Each row comes from the steps of one walk. Every step used is in the known rows, and no mark comes twice. Write the walk behind each row, first mark first.
Known rows:
k -> p: [-0.12 -0.26 -0.21  0.12  0.34 -0.20  0.35 -0.10 -0.14  0.07  0.43 -0.22
 -0.02  0.01  0.26  0.13  0.23  0.00 -0.04]
q -> k -> p -> h: [-0.16 -0.27 -0.11  0.41  0.54  0.14  0.41 -0.30 -0.02 -0.03  0.41 -0.35
  0.03 -0.03  0.20 -0.06  0.30 -0.19 -0.01]
q -> k -> n: [-0.21 -0.10 -0.12 -0.13  0.51 -0.05  0.46  0.30 -0.02  0.02  0.43 -0.16
 -0.05  0.10  0.36 -0.22  0.20  0.04 -0.08]
k -> n -> p: [-0.09  0.03 -0.15 -0.06  0.43 -0.28  0.42  0.02 -0.29  0.17  0.38 -0.20
 -0.07  0.15  0.11  0.06 -0.08  0.09 -0.05]
h -> k: [ 0.01 -0.27 -0.17 -0.07  0.25 -0.32  0.65  0.32 -0.07  0.07  0.27 -0.08
 -0.13  0.06  0.03  0.14  0.03  0.14  0.04]
h -> k -> n -> p: [ 0.03  0.03 -0.14  0.08  0.34  0.06  0.62  0.19 -0.21  0.18  0.40 -0.08
 -0.10  0.21 -0.03  0.02 -0.44  0.21  0.03]
k -> n: [-0.14 -0.14 -0.12 -0.14  0.39 -0.32  0.39  0.12 -0.08  0.05  0.39 -0.12
 -0.16  0.10  0.17  0.05  0.18  0.23 -0.06]
k -> p -> n -> d: [-0.27  0.02 -0.13  0.11  0.37 -0.71  0.45 -0.74 -0.13 -0.06  0.62 -0.40
 -0.13 -0.02 -0.29  0.25  0.20  0.21 -0.09]
p -> n: [-0.11 -0.11 -0.16 -0.03  0.43 -0.86  0.37 -0.23 -0.06 -0.05  0.29 -0.29
 -0.16 -0.02 -0.28  0.06  0.37  0.11 -0.11]
q -> k: [-0.17 -0.22 -0.20 -0.22  0.45 -0.36  0.54  0.34 -0.07  0.03  0.28 -0.23
  0.01  0.00  0.38 -0.08  0.39 -0.17 -0.07]
h -> k -> d: [-0.02 -0.29 -0.12 -0.09  0.31 -0.32  0.47  0.12 -0.07  0.04  0.42 -0.16
 -0.15  0.04  0.39  0.02  0.08  0.04  0.15]
h -> k -> n -> p -> d: [-0.06 -0.08 -0.09 -0.01  0.40  0.40  0.53  0.06 -0.15  0.13  0.49 -0.23
 -0.18  0.23  0.05  0.03 -0.37  0.31  0.07]
p -> k: [-0.03 -0.29 -0.35  0.10  0.36 -0.05  0.56  0.04 -0.03 -0.09  0.29 -0.18
 -0.11 -0.01  0.08  0.07  0.29 -0.15 -0.15]
h -> k -> p -> n: [-0.01 -0.11 -0.15  0.44  0.33 -0.15  0.47 -0.35  0.01 -0.02  0.50 -0.18
 -0.09  0.05 -0.32 -0.02 -0.12  0.21 -0.01]
n -> h: [-0.20 -0.14 -0.16 -0.01  0.27 -0.39  0.48  0.36  0.02  0.10  0.27 -0.16
 -0.30  0.00 -0.08  0.34  0.24  0.22  0.05]
n -> h -> k: [-0.08 -0.15 -0.13  0.14  0.17 -0.08  0.67  0.51  0.09  0.12  0.30 -0.04
 -0.33  0.07 -0.23  0.31 -0.12  0.32  0.13]
n -> k -> p: [ 0.00 -0.25 -0.33  0.15  0.27  0.21  0.59 -0.06 -0.13  0.17  0.46 -0.10
 -0.11  0.07 -0.05  0.04 -0.07 -0.04 -0.06]
p -> h -> k -> q: [ 0.14 -0.22  0.03  0.46  0.31 -0.05  0.52 -0.23 -0.04  0.01  0.14 -0.14
 -0.24 -0.03  0.12  0.25 -0.03 -0.07  0.18]
h -> k -> q: [ 0.10 -0.20 -0.07  0.20  0.22 -0.18  0.56  0.14 -0.09  0.08  0.20 -0.03
 -0.19  0.01  0.38  0.15 -0.09 -0.06  0.14]

Which walk is each row?
[ 0.03 -0.11 -0.39  0.17  0.38  0.00  0.59 -0.05 -0.23  0.04  0.29 -0.24
 -0.03  0.04  0.01  0.06  0.03 -0.29 -0.14]	n -> p -> k
[ 0.01 -0.32 -0.02  0.20  0.39 -0.22  0.44 -0.26 -0.01 -0.03  0.36 -0.27
 -0.21  0.00  0.12  0.12  0.12  0.04  0.19]	p -> h -> k -> d
[-0.12 -0.12 -0.18  0.32  0.43 -0.45  0.26 -0.51 -0.06 -0.04  0.49 -0.30
 -0.06 -0.02 -0.18  0.00  0.24  0.10 -0.10]	k -> p -> n
[-0.12 -0.17 -0.09  0.13  0.24 -0.08  0.49  0.29  0.08  0.08  0.45 -0.12
 -0.35  0.04  0.15  0.19 -0.06  0.24  0.25]	n -> h -> k -> d
[-0.08 -0.18 -0.28  0.18  0.41  0.26  0.48  0.00  0.02 -0.10  0.42 -0.11
 -0.17  0.09  0.08 -0.05  0.11  0.04 -0.16]	p -> k -> n
[-0.28  0.05 -0.15  0.54  0.46  0.08  0.37 -0.16  0.17 -0.03  0.51 -0.30
 -0.13 -0.02 -0.19 -0.10  0.14  0.09 -0.03]	q -> k -> p -> n -> h
[-0.09 -0.31 -0.11  0.42  0.42 -0.16  0.33 -0.48 -0.09  0.00  0.38 -0.32
 -0.09 -0.03  0.02  0.20  0.30 -0.01  0.01]	k -> p -> h
[-0.05  0.00 -0.06  0.23  0.52 -0.18  0.39 -0.37 -0.22  0.10  0.33 -0.32
 -0.13  0.11 -0.16  0.13 -0.01  0.11 -0.01]	k -> n -> p -> h
[-0.15  0.07 -0.17 -0.06  0.54  0.03  0.51  0.20 -0.23  0.14  0.40 -0.24
  0.04  0.14  0.30 -0.21 -0.06 -0.08 -0.07]	q -> k -> n -> p
[-0.30  0.00 -0.08 -0.34  0.35 -0.58  0.57 -0.11 -0.16  0.02  0.53 -0.24
 -0.23  0.10  0.06  0.28  0.16  0.34 -0.04]	k -> n -> d
[-0.31  0.02 -0.09  0.07  0.43  0.20  0.47  0.47  0.13  0.05  0.45 -0.13
 -0.23  0.10  0.12 -0.03  0.07  0.23  0.01]	q -> k -> n -> h
[ 0.00 -0.19  0.01  0.28  0.39  0.09  0.57 -0.11  0.05 -0.01  0.36 -0.12
 -0.25  0.13 -0.22  0.11 -0.11  0.33  0.07]	p -> h -> k -> n
[ 0.11 -0.16 -0.23  0.10  0.25 -0.07  0.58  0.03 -0.14  0.17  0.19 -0.03
 -0.23  0.01  0.24  0.12 -0.08 -0.20  0.04]	n -> k -> q
[-0.28 -0.32 -0.17  0.03  0.52  0.42  0.33 -0.05  0.00 -0.01  0.54 -0.39
  0.02  0.02  0.57 -0.14  0.36 -0.11 -0.02]	q -> k -> p -> d
[ 0.06 -0.22 -0.26  0.36  0.34  0.08  0.45 -0.13 -0.06 -0.08  0.21 -0.13
 -0.16 -0.06  0.45  0.09  0.19 -0.35 -0.04]	p -> k -> q
[-0.01 -0.11 -0.13  0.15  0.46 -0.48  0.47 -0.30 -0.28  0.11  0.18 -0.39
 -0.08  0.01 -0.16  0.25  0.15 -0.09  0.00]	n -> p -> h
[-0.19  0.03 -0.13  0.21  0.36 -0.61  0.38 -0.05  0.11 -0.01  0.32 -0.24
 -0.34 -0.02 -0.52  0.23  0.24  0.33 -0.01]	p -> n -> h
[-0.18 -0.06 -0.12 -0.16  0.50  0.09  0.32 -0.11 -0.21  0.12  0.46 -0.35
 -0.14  0.16  0.21  0.06  0.01  0.20 -0.02]	k -> n -> p -> d
[-0.16  0.03 -0.10  0.26  0.28 -0.40  0.65 -0.60 -0.06 -0.04  0.62 -0.29
 -0.16  0.04 -0.43  0.22 -0.14  0.34  0.00]	h -> k -> p -> n -> d
[-0.15 -0.05  0.06  0.09  0.34 -0.15  0.73 -0.35 -0.03 -0.04  0.49 -0.22
 -0.32  0.12 -0.32  0.35 -0.16  0.45  0.08]	p -> h -> k -> n -> d
[ 0.10 -0.13 -0.11  0.30  0.36 -0.17  0.67 -0.15 -0.22  0.13  0.20 -0.26
 -0.12  0.07 -0.30  0.22 -0.18  0.00  0.09]	n -> p -> h -> k
